Each row comes from the steps of one walk. Every step used is in the known rows, and no mark comes twice. Write the walk behind each row, first mark first.
Known rows:
D, L, P, Z, X: [-1.84  3.08  2.29  0.19  0.28  1.64  6.41 -0.18  1.31  2.15 -1.62  2.62
 -1.70 -2.61 -0.93 -4.12 -1.10 -0.12  0.60  2.63  0.65 -1.20]
P, L, D: [-1.92  2.76  1.16 -0.61  0.90 -0.62  3.59  0.76  1.02  0.81 -0.58  1.94
 -0.74 -2.47  0.06 -4.37 -1.24 -0.31  3.14  1.87 -1.36 -1.89]
D, L, K: [-2.03  1.70  2.23 -0.68  1.08  2.40  3.98  0.04  1.72 -0.09 -1.67  0.94
 -0.72 -2.16  1.14 -2.98 -1.46 -1.08  1.21  2.51 -1.16 -3.13]
D, L: [-1.42  1.25  1.02 -0.03  0.06  1.65  3.13  0.25  1.11  0.41 -1.70  1.78
 -0.53 -1.76  0.27 -2.02 -0.33 -0.05  2.03  2.54 -0.72 -1.95]
L, X, Z, P, E: [-0.21  1.46  0.51  1.06  1.37 -0.65  5.57 -1.09  1.74  1.34 -3.49  2.18
 -0.83 -1.38 -0.35 -1.83 -1.01 -0.10  0.34  2.10 -0.35 -0.93]
X, Z, P, L: [-1.24 -0.04 -0.72  1.08  0.66 -1.04  5.17 -0.39  2.38  1.78 -1.46  3.01
 -1.80 -1.25  0.67 -2.60 -0.37  0.14  2.21  2.26  0.09 -0.55]
L, P: [-2.11  1.18  1.17 -0.21 -0.70  2.10  4.02  0.84  0.68  0.00 -1.39  1.86
 -1.93 -0.58 -0.59 -3.15  0.07 -1.49  0.93  2.13 -0.49 -0.91]
L, X: [-0.60  1.71  2.36 -0.65 -0.28  0.73  4.08  0.84  0.49  0.20 -2.10  1.30
 -0.65 -1.44 -0.72 -2.68 -0.19 -0.74  1.21  1.92 -1.23 -0.87]
Z, X, L: [ 0.96  0.27  1.95  1.51 -0.43  1.14  3.67 -0.63  0.73  1.60 -1.23  1.87
 -0.54 -1.59 -0.82 -2.09  1.71  0.08  3.71  2.40  0.23 -0.94]
Z, P, L: [-1.44  1.18  0.46  0.59  0.58 -0.73  5.20 -0.39  2.21  1.67 -0.67  2.53
 -1.64 -1.50 -0.56 -3.42 -1.15 -0.02  2.72  2.41  0.31 -0.51]
P, Z, X, L, K, U: [ 1.09  1.66  2.56  0.96 -0.45  1.28  7.21 -1.85  0.32  1.25 -2.17  1.24
 -0.72 -2.78 -0.66 -2.88 -1.32  0.01  1.36  2.08 -1.19 -2.10]
X, L, K: [-0.70  0.45  1.71  0.32  0.73  1.63  3.79  0.71  1.72  0.01 -1.45  0.97
 -0.42 -1.29  1.51 -2.69  0.00 -1.08  2.48  2.12 -1.40 -2.24]
Z, P, X, L, D: [-0.50  2.49  1.71  0.10  1.67 -0.10  4.66 -0.17  1.55  2.42 -1.05  3.72
 -1.00 -2.25 -1.36 -4.32 -0.21 -0.81  2.88  1.90 -0.40 -0.99]
P, L, K, U: [-0.83  1.89  1.81 -0.16 -0.13  1.03  6.16 -1.91  0.81 -0.39 -1.80  0.43
 -1.24 -2.81  0.07 -3.45 -2.47 -0.50  1.57  1.78 -1.92 -2.82]
P, X: [-0.23  0.50  2.12  0.07 -0.51  0.91  4.42 -0.65  0.11  0.58 -1.77  2.47
 -1.37 -1.96 -1.04 -2.85  0.18 -0.25  1.27  2.00 -0.99  0.06]
E, P: [-1.16 -0.53  0.98 -1.04 -0.19  1.28  3.53  0.72  0.13  0.94 -1.48  2.01
 -2.21 -1.18 -0.92 -1.28  0.46 -2.59  1.75  2.20  0.29 -0.67]
L, P, X: [-1.61  1.72  2.39 -0.11 -0.34  1.85  5.47 -0.37  0.46  0.53 -1.74  2.71
 -2.27 -1.85 -1.39 -4.31  0.09 -1.19  0.25  1.95 -0.64 -0.08]
D, L, X, Z: [-0.92  1.77  1.46 -0.18  0.70  0.72  4.21  0.33  1.32  0.71 -3.33  2.02
 -0.41 -2.22  1.12 -2.10 -0.45 -0.14  0.95  2.07 -1.48 -2.08]
K, L, P, Z, X: [-1.18  2.90  1.78  1.54 -0.60  1.28  6.37 -0.14  0.68  2.56 -1.57  2.85
 -1.64 -3.07 -1.46 -4.67 -1.90 -0.85  1.05  2.49  0.04 -0.72]
L, K, U: [-0.55  1.16  1.88 -0.55 -0.95  2.57  5.07 -1.72 -0.29 -0.93 -2.15  0.39
 -1.45 -1.46 -0.56 -2.03 -1.38 -1.37  0.30  1.87 -1.83 -2.62]
K, L: [-0.57  1.08  0.30  1.36 -0.81  1.31  3.03  0.11  0.56  0.78 -1.77  2.00
 -0.51 -2.19 -0.14 -2.53 -1.51 -0.75  2.44  2.21 -1.32 -1.48]
Z, X: [ 0.07  0.53  2.44  0.44 -1.24  1.46  3.85 -1.05 -0.17  1.29 -1.20  1.64
 -1.40 -1.37 -1.70 -1.93  1.26 -0.19  2.06  2.56  0.48 -0.59]
D, L, P, X: [-2.09  2.93  2.51 -0.26  0.59  2.34  5.58 -0.60  1.27  0.87 -1.94  2.89
 -1.89 -2.93 -0.77 -4.54 -0.76 -0.56  0.68  2.19 -0.76 -1.36]
K, L, X: [-0.42  2.53  1.95  0.76 -0.33  0.85  3.91  0.40  0.77  0.96 -2.39  1.62
 -0.26 -2.99 -0.67 -3.46 -1.80 -0.83  1.89  1.82 -1.64 -1.76]
Z, X, P: [-0.02  0.18  1.59  0.58 -0.60  0.96  4.66 -0.89  0.96  1.54 -1.39  2.62
 -1.99 -0.56 -1.67 -3.12  0.75 -1.25  1.11  3.77  0.69 -0.75]
X, Z, P: [-0.94 -0.58 -0.66  0.63 -0.24  0.49  4.03 -0.28  1.15  1.28 -1.97  3.05
 -1.80  0.08  0.19 -1.14  0.43 -0.84  0.82  2.50  0.36 -0.33]

Which walk is each row?
[ 0.05 -0.44  0.97  0.69 -0.47  0.60  4.60 -0.83  0.09  0.80 -2.68  3.03
 -1.41 -1.62  0.45 -2.00  0.60 -0.30  0.49  2.00 -1.25  0.02] -> P, X, Z
[-2.01  3.06  0.88  0.77  1.29  1.97  4.80 -0.71  2.11  0.15 -2.38  1.51
 -1.03 -2.44 -0.16 -3.06 -1.38  0.04  1.24  2.22 -0.47 -2.63] -> D, L, P, E
[-0.74  2.37  0.60  1.00  2.11 -0.32  5.95 -1.35  2.77  1.61 -3.80  2.39
 -0.63 -2.58  0.15 -2.15 -1.79  0.41  0.76  2.26 -0.35 -2.28] -> D, L, X, Z, P, E
[ 0.03  0.89  1.97  0.46 -0.89  0.29  5.25 -0.17  0.00  1.80 -1.47  2.24
 -1.00 -1.70 -1.14 -2.50 -0.15  0.37  0.97  2.51  0.20  0.20] -> P, Z, X
[-2.66  2.40  1.19 -0.28  0.25  2.51  4.25  0.45  1.48  0.44 -1.63  2.02
 -1.68 -1.69 -0.04 -3.43 -0.54 -0.98  1.36  2.38 -0.33 -2.16] -> D, L, P
[-0.93  0.21 -0.44  0.08  0.11 -0.44  5.44  1.61  1.42  0.99 -1.79  3.27
 -1.17 -0.29  0.41 -3.35 -1.32 -0.95 -0.24  3.38 -0.60  0.05] -> X, P, Z
[-0.68  0.86  0.07  1.00  0.75  0.11  4.59 -1.35  1.71  0.85 -1.92  2.04
 -0.99 -1.00 -1.25 -1.72 -0.99 -0.05  1.65  2.48  0.32 -0.88] -> Z, P, E
[-1.29  2.68  1.33 -0.80  1.29 -0.48  6.53  1.61  2.46  1.53 -2.88  3.08
 -0.34 -2.06  0.48 -4.71 -2.63 -0.83 -0.22  3.38 -1.12 -1.29] -> D, L, X, P, Z
[-1.56  1.78  0.72  0.73  0.44  1.50  4.63 -0.39  1.20 -0.14 -2.15  1.46
 -1.34 -1.33 -0.71 -2.86 -0.78 -0.52  0.94  2.04 -0.39 -1.28] -> L, P, E
[ 0.19  1.90  1.80  2.20  0.67  1.32  5.24 -1.41  1.70  1.42 -2.00  1.77
 -1.00 -2.21 -1.33 -3.27  0.60  0.22  2.74  2.36  0.42 -1.64] -> Z, X, L, P, E
[-1.18  2.21  1.94 -0.63 -0.03  3.09  5.25 -2.11  0.56 -0.70 -2.32  0.52
 -0.99 -2.52  0.05 -2.29 -2.24 -0.85  0.74  2.09 -1.80 -3.94] -> D, L, K, U
[-0.50  1.34  1.15  0.37  0.54 -1.15  5.32  0.38  1.65  0.88 -2.61  1.96
 -0.67 -2.52  1.22 -3.36 -0.57  0.20  1.82  1.75 -1.62 -0.90] -> P, L, X, Z
[-0.41  1.33  2.15  1.20 -0.35  2.05  4.63 -0.33  1.18  1.68 -1.15  2.09
 -1.58 -1.56 -1.32 -3.58  1.62 -0.83  2.78  2.35  0.71 -1.12] -> Z, X, L, P
[-0.22  0.85  1.53  1.00  0.35 -0.53  5.94 -1.07  2.07  2.11 -1.03  2.76
 -1.89 -1.93 -1.20 -4.57 -0.34 -0.33  2.31  3.69  0.68 -0.77] -> Z, X, P, L
[-0.43  2.20  1.18  0.80  0.16  0.42  4.87  0.48  1.80  1.36 -2.57  2.62
 -0.82 -2.13 -0.71 -4.74 -2.22 -2.09  1.04  3.13 -1.33 -1.80] -> K, L, X, P
[-1.88  1.35  2.16 -0.09  1.08  0.34  4.99 -0.02  1.92  0.06 -0.99  0.95
 -1.04 -2.34  1.27 -4.12 -1.57 -0.60  2.22  2.18 -1.44 -2.01] -> P, L, K
[ 0.22  2.79  0.86  1.84  1.21 -0.21  5.56 -0.57  2.27  1.17 -3.30  2.22
 -0.18 -2.89 -0.58 -4.43 -3.27 -1.03  0.94  2.95 -1.55 -2.17] -> K, L, X, P, E
[-0.76  1.24  1.66 -0.62  0.11  0.19  4.85  1.02  1.49  0.62 -2.26  2.34
 -1.22 -0.68 -0.72 -3.66 -0.58 -1.78  0.27  3.04 -0.93 -0.75] -> L, X, P
[ 0.24 -0.44  1.70  0.10  0.65  0.76  4.86  0.20  1.00  1.71 -1.78  3.09
 -1.65 -2.57 -0.75 -2.61  0.76 -1.84  2.62  1.87 -0.29 -0.33] -> E, P, X, L
[-1.22  1.10  2.00 -1.10  0.40  1.30  6.70 -1.58  0.75  0.35 -1.69  0.84
 -2.61 -3.14 -0.62 -3.23 -2.31 -2.59  1.66  1.86 -0.91 -2.69] -> E, P, L, K, U
[ 0.78  0.30  1.59  1.11  0.22  0.61  4.30 -0.12  1.04  0.97 -1.89  2.78
 -0.55 -2.19  0.09 -3.01  0.76  0.12  2.70  1.93 -1.32 -0.39] -> P, X, L
[-1.03  1.68  0.79  1.85 -0.27  1.81  5.46 -0.64  0.89  1.51 -2.80  3.64
 -2.10 -3.00 -0.02 -4.28 -1.10 -1.40  0.37  1.92 -1.34 -0.77] -> K, L, P, X, Z
[-0.32  0.55  1.30 -0.05 -0.33  0.35  4.14  0.63  0.44  0.40 -3.09  1.88
 -0.88 -1.26  0.59 -1.86  0.32 -0.80  0.55  1.83 -1.50 -0.85] -> L, X, Z
[ 0.87  1.17  2.67  0.50 -0.01  1.91  6.46 -2.39  0.51  0.05 -2.46  1.50
 -0.97 -3.11 -0.43 -3.10 -0.99 -0.62  1.31  1.54 -2.40 -2.33] -> P, X, L, K, U
[ 0.12  2.28  2.21  0.40  0.32  0.81  3.05 -0.08  0.43  1.91 -0.93  2.12
 -0.47 -2.20 -1.26 -3.19  1.10 -0.48  3.89  2.17 -0.14 -2.02] -> Z, X, L, D
[-1.38  2.00  2.26  0.22 -0.68  1.21  6.36  0.15  0.34  1.85 -1.38  2.52
 -2.03 -1.52 -1.50 -3.85 -0.18 -0.68  0.26  2.49  0.53  0.11] -> L, P, Z, X
